Each row comes from the steps of one walk. Every step used is in the known rows, and no mark comes twice. Write the walk behind each row, first mark first.
Known rows
s/l: 0.58 0.04 -1.68 1.86 -0.16 2.16 -3.40 -0.54 1.19 1.05 -1.63 -0.23 -2.61
 -2.43 0.15 4.54 0.10 1.50 -2.20 -1.98 -1.06 -0.42 -0.11 -0.19 -0.27
u/l/g/r/v: 2.23 0.68 2.39 0.06 -1.04 0.28 -2.21 0.90 -0.54 -1.26 -0.11 -1.68 -2.44
 -0.06 1.75 4.18 1.35 1.10 -2.13 -2.50 0.46 0.06 1.46 0.97 0.17
s/l/u: 1.12 0.14 -1.75 2.26 -1.81 1.09 -3.31 -1.37 0.80 0.10 -0.29 -0.07 -2.75
 -2.43 -0.60 5.60 -0.39 2.38 -1.41 -1.67 -0.41 -0.21 0.58 -0.09 0.49
q/r/g: 0.95 0.82 -1.41 1.66 -1.61 1.69 -3.78 0.25 0.00 -0.77 0.12 -0.01 -0.97
 -1.85 -0.37 3.29 -2.83 1.95 -1.28 -1.61 -0.72 -0.16 -1.36 -0.51 0.46
v/r/g/l/u: -0.69 0.49 -1.00 1.67 0.46 -0.39 -3.05 -0.63 -0.69 -0.06 -0.16 -0.51
 -0.64 -2.10 -0.35 1.93 -2.26 3.04 -1.92 -2.26 1.71 2.55 -0.22 0.21
 -0.97
g/l/z/r/q: -1.09 -0.43 1.91 0.32 -0.61 -0.65 -2.10 1.18 -0.17 0.25 -1.74 0.15 -1.78
 -0.92 0.39 2.85 -1.15 2.76 0.06 -4.66 3.71 1.37 -1.32 -0.47 -1.40
u/l/g/r/z: 1.45 0.73 1.64 0.80 -1.70 0.54 -1.81 0.62 -0.64 -0.99 -0.93 -1.57 -2.66
 -1.18 1.58 2.68 1.71 1.24 -1.50 -1.70 0.21 -0.09 1.20 1.22 0.01
g/r/v/l: 1.89 1.89 0.26 -0.06 -0.48 0.62 -2.91 -0.39 0.86 -0.03 0.53 -1.45 0.14
 -0.50 1.14 4.74 -1.74 2.48 -3.13 -4.44 1.22 0.14 0.27 1.67 -0.33
q/r/v/l: 1.81 1.38 -0.38 0.59 -1.71 -0.13 -2.06 0.04 1.05 -0.69 1.79 -0.65 -1.27
 -0.60 1.01 5.40 -2.66 2.44 -3.65 -2.38 0.30 -0.32 0.04 -0.27 0.50
l/z/r: -1.29 -1.47 0.16 -0.60 -2.59 -0.74 -1.80 0.41 0.81 1.27 -3.27 0.57 0.11
 -1.51 -0.72 2.99 0.12 1.34 2.31 -3.42 3.42 -0.26 -1.33 -1.38 -1.53
u/l/g: 1.22 -0.11 2.02 1.32 -1.20 0.73 -1.66 1.02 0.00 -0.59 -1.28 -1.20 -3.17
 -0.41 1.47 3.89 1.68 0.35 -1.50 -1.10 0.00 0.62 1.33 -0.50 0.03
z/r/v/l: 0.40 -0.90 0.56 -0.19 -0.89 -1.32 -2.89 -0.42 -0.82 0.94 -2.20 -1.10
 -0.32 -0.56 0.60 3.69 -0.73 1.42 -1.69 -3.29 1.78 0.03 0.56 -0.08 -0.18
r/v: 1.33 0.38 0.47 0.40 -0.46 1.02 -3.75 0.95 -0.13 1.93 -2.14 -1.85 -0.64
 -0.55 0.49 4.51 -2.48 1.08 -2.13 -3.61 0.72 0.42 -0.37 -0.51 0.67
s/l/g/r: 0.83 0.55 -1.03 1.06 -0.86 1.85 -3.74 -0.14 1.50 -1.05 -0.98 0.28 -1.85
 -0.95 0.15 4.92 1.26 2.45 -2.23 -1.90 -1.16 -0.25 1.45 1.67 -0.43
l/z/r/q: -0.38 -1.86 0.80 0.00 -1.83 -0.91 -1.99 0.55 -0.41 1.35 -2.64 -0.38 0.44
 -1.18 -0.06 2.20 -0.82 1.26 3.56 -3.26 3.15 0.47 -1.52 -0.88 -1.44
v/l/z: 0.73 0.16 0.55 0.97 -1.62 -0.57 -0.78 0.00 1.84 0.95 -0.18 0.53 -0.52
 -1.10 0.89 3.99 -1.63 1.79 -0.47 -2.58 1.62 0.74 0.24 -0.01 -1.01
g/r/v/l/s: 2.66 1.80 0.70 -0.44 -0.73 0.22 -2.69 -0.32 0.51 0.40 -0.56 -1.11 0.33
 -0.78 1.00 5.26 -1.24 3.10 -3.49 -3.80 1.26 0.48 0.80 2.21 -0.68
z/r: -1.27 -0.82 -0.99 0.52 -1.67 0.56 -2.88 -0.55 0.38 0.81 -4.09 -0.57
 -0.58 -1.38 -0.64 3.23 0.71 1.20 -0.20 -2.76 2.08 0.00 -0.78 -1.43
 -1.07
v/r/g: -0.43 -0.24 -2.04 1.35 0.78 0.42 -3.16 -0.44 -0.36 1.04 -1.61 -1.19 0.70
 -2.21 -0.23 1.17 -1.89 1.48 -0.84 -1.48 0.77 1.90 -0.70 -0.11 -1.30
u/l/z/r/g: 0.82 -1.60 2.28 0.13 -1.39 -1.05 -1.93 0.61 -2.00 0.54 -1.06 -0.79 -2.26
 -2.46 0.59 1.58 0.78 0.33 1.67 -2.55 2.02 -0.52 -0.82 -0.79 -0.58
r/v/l: 2.10 0.51 0.98 0.69 -0.14 -0.12 -2.73 0.17 -0.06 1.53 -0.39 -1.61 -0.66
 -0.30 1.56 4.70 -2.94 1.50 -3.26 -3.23 0.49 0.83 0.98 0.63 0.76
u/l/g/r: 1.40 0.75 1.84 0.72 -1.32 0.86 -1.74 0.54 0.42 -1.58 -0.44 -1.22 -2.74
 -0.39 1.49 4.03 2.12 1.15 -1.76 -2.01 0.47 0.14 1.24 0.46 -0.54
q/r/g/l: 0.57 1.37 -0.47 1.63 -1.00 1.52 -3.99 0.68 -0.10 -1.30 0.90 0.36 -2.22
 -1.82 -0.03 3.43 -3.00 2.87 -2.79 -2.53 -0.03 0.41 -1.18 -0.26 0.34

Write each row's walk
1.21 1.16 -0.93 0.18 -1.95 0.77 -2.73 0.61 0.82 -0.22 0.37 -1.01 -1.14
 -0.91 0.24 5.21 -2.39 2.09 -2.86 -2.59 0.40 -0.55 -0.83 -1.02 0.51 -> q/r/v
0.89 -1.32 2.65 -0.67 -1.65 -1.64 -1.29 0.81 -1.52 0.69 -0.91 -1.27
 -2.45 -1.78 1.08 2.86 1.14 0.41 0.64 -3.23 2.83 -0.76 -0.58 -1.14 -0.60 -> u/l/z/r/v
0.25 2.12 -1.59 0.83 -1.84 1.98 -2.98 -0.51 0.55 0.54 -2.44 -1.54 0.13
 -2.33 0.05 2.27 -0.95 2.40 -1.30 -3.45 1.08 -0.39 -1.12 1.54 -0.35 -> g/r/z
0.34 0.00 1.68 1.20 0.12 0.89 -4.43 1.63 -1.18 0.88 -1.18 0.54 -1.37
 -1.71 -0.04 1.97 -3.57 2.19 -0.52 -4.00 1.19 1.53 -1.08 0.57 0.31 -> r/g/l/z
1.20 1.14 0.18 1.31 -1.77 0.12 -1.72 -0.28 1.13 -0.72 -0.67 0.00 -0.19
 -0.06 1.31 3.46 -0.68 2.54 -2.36 -1.70 -0.01 0.92 2.27 2.73 -0.10 -> v/l/g/r/z
-0.19 -0.97 0.21 -0.36 -1.13 -0.37 -3.60 0.04 -0.83 1.32 -3.54 -1.39
 -0.34 -0.72 -0.13 3.56 -0.45 1.10 -0.90 -3.55 2.11 -0.19 -0.34 -0.93
 0.00 -> z/r/v
1.28 1.21 0.04 1.28 -1.15 1.04 -3.80 0.83 -0.38 -0.79 -0.18 0.78 -2.02
 -2.10 -0.23 3.97 -2.42 3.47 -3.28 -2.00 -0.04 0.61 -0.76 0.34 0.00 -> q/r/g/l/s
0.23 -1.24 1.90 -0.04 -2.00 -1.10 -0.77 0.35 -0.51 0.42 -1.33 -0.82
 -2.67 -2.18 0.75 2.63 1.92 0.39 1.13 -2.67 2.75 -0.70 -0.78 -1.57 -1.26 -> u/l/z/r
-0.42 -1.50 0.96 -1.33 -2.25 -1.46 -2.29 0.91 -0.22 1.72 -2.80 -0.06
 0.25 -1.08 -0.45 3.03 -0.71 1.34 1.76 -4.01 3.31 -0.32 -1.08 -0.96
 -0.70 -> l/z/r/v
1.14 1.00 0.60 -0.20 -1.46 0.98 -3.58 1.17 0.94 -0.82 -1.56 -0.62 0.16
 1.18 0.45 4.69 -0.47 2.20 -1.74 -3.20 0.58 0.74 1.41 1.56 0.14 -> l/g/r/v
-0.59 -0.68 0.50 1.29 -1.18 -0.29 -4.67 -0.28 -1.98 -0.25 -2.21 0.12
 -1.27 -1.61 -0.75 2.38 -1.52 2.43 -0.42 -3.25 1.95 0.85 -0.14 0.16 0.25 -> z/r/g/l/u
0.24 1.08 -0.18 0.44 -1.90 1.69 -3.02 0.60 1.97 -1.26 -2.10 0.02 0.06
 0.60 0.06 4.51 0.54 2.24 -1.14 -2.50 0.52 0.86 1.23 1.08 -0.58 -> l/g/r
0.14 1.44 -2.32 1.57 -3.04 1.31 -2.01 -0.02 0.73 0.05 -1.11 -0.67 -1.42
 -2.52 -0.30 2.94 -1.77 2.20 -1.72 -1.41 0.03 -0.84 -1.50 -0.43 0.37 -> q/r/z
2.15 0.22 1.57 0.50 -0.57 -0.53 -2.85 0.91 0.05 0.66 -0.67 -0.98 -0.60
 0.91 1.63 4.92 -2.35 1.63 -3.07 -2.51 -0.12 1.26 2.22 1.24 1.12 -> r/v/l/g
1.36 0.40 1.47 1.62 0.51 1.34 -4.84 1.31 -1.68 1.23 -2.76 0.25 -1.50
 -1.98 -0.06 3.01 -2.64 2.78 -2.80 -2.71 0.12 2.07 -0.18 1.24 0.28 -> r/g/l/s
-0.95 0.45 -1.02 1.39 1.50 0.22 -3.20 -0.09 -0.55 0.42 -0.90 -0.70 -0.65
 -2.16 0.16 1.29 -2.00 2.51 -2.51 -2.50 1.33 2.46 -0.52 0.09 -1.45 -> v/r/g/l
-0.86 -0.81 0.61 0.97 -0.11 0.29 -4.79 0.19 -1.79 0.33 -3.10 -0.11 -1.16
 -1.57 -0.36 1.86 -1.18 1.91 -0.93 -3.52 1.55 0.73 -0.66 0.08 -0.31 -> z/r/g/l
0.29 -1.83 -0.43 0.50 -0.93 -0.08 -3.77 -0.13 -0.88 1.15 -1.83 0.89
 -1.63 -3.02 -0.54 2.42 -0.04 1.53 1.23 -2.49 0.39 -1.00 -0.48 0.32
 -0.56 -> s/l/z/r/g
1.10 -0.98 0.99 -0.46 -1.21 -1.74 -2.64 -0.35 -1.10 1.42 -3.19 -0.71
 -0.02 -0.83 0.45 4.17 -0.19 1.92 -2.20 -2.67 1.82 0.33 1.16 0.58 -0.37 -> z/r/v/l/s
0.95 0.30 0.54 1.54 -1.23 0.07 -1.66 0.15 1.63 -0.38 -0.88 0.38 -0.84
 0.66 1.30 4.69 -0.67 1.90 -2.41 -1.18 -0.28 1.52 2.35 0.93 -0.12 -> v/l/g
1.92 0.74 0.94 1.59 -0.53 0.20 -1.84 -0.17 1.11 -1.29 0.29 -0.38 0.03
 1.02 1.86 4.23 -1.16 2.45 -1.52 -1.86 -0.09 1.77 2.17 2.36 -0.61 -> v/l/g/r/q
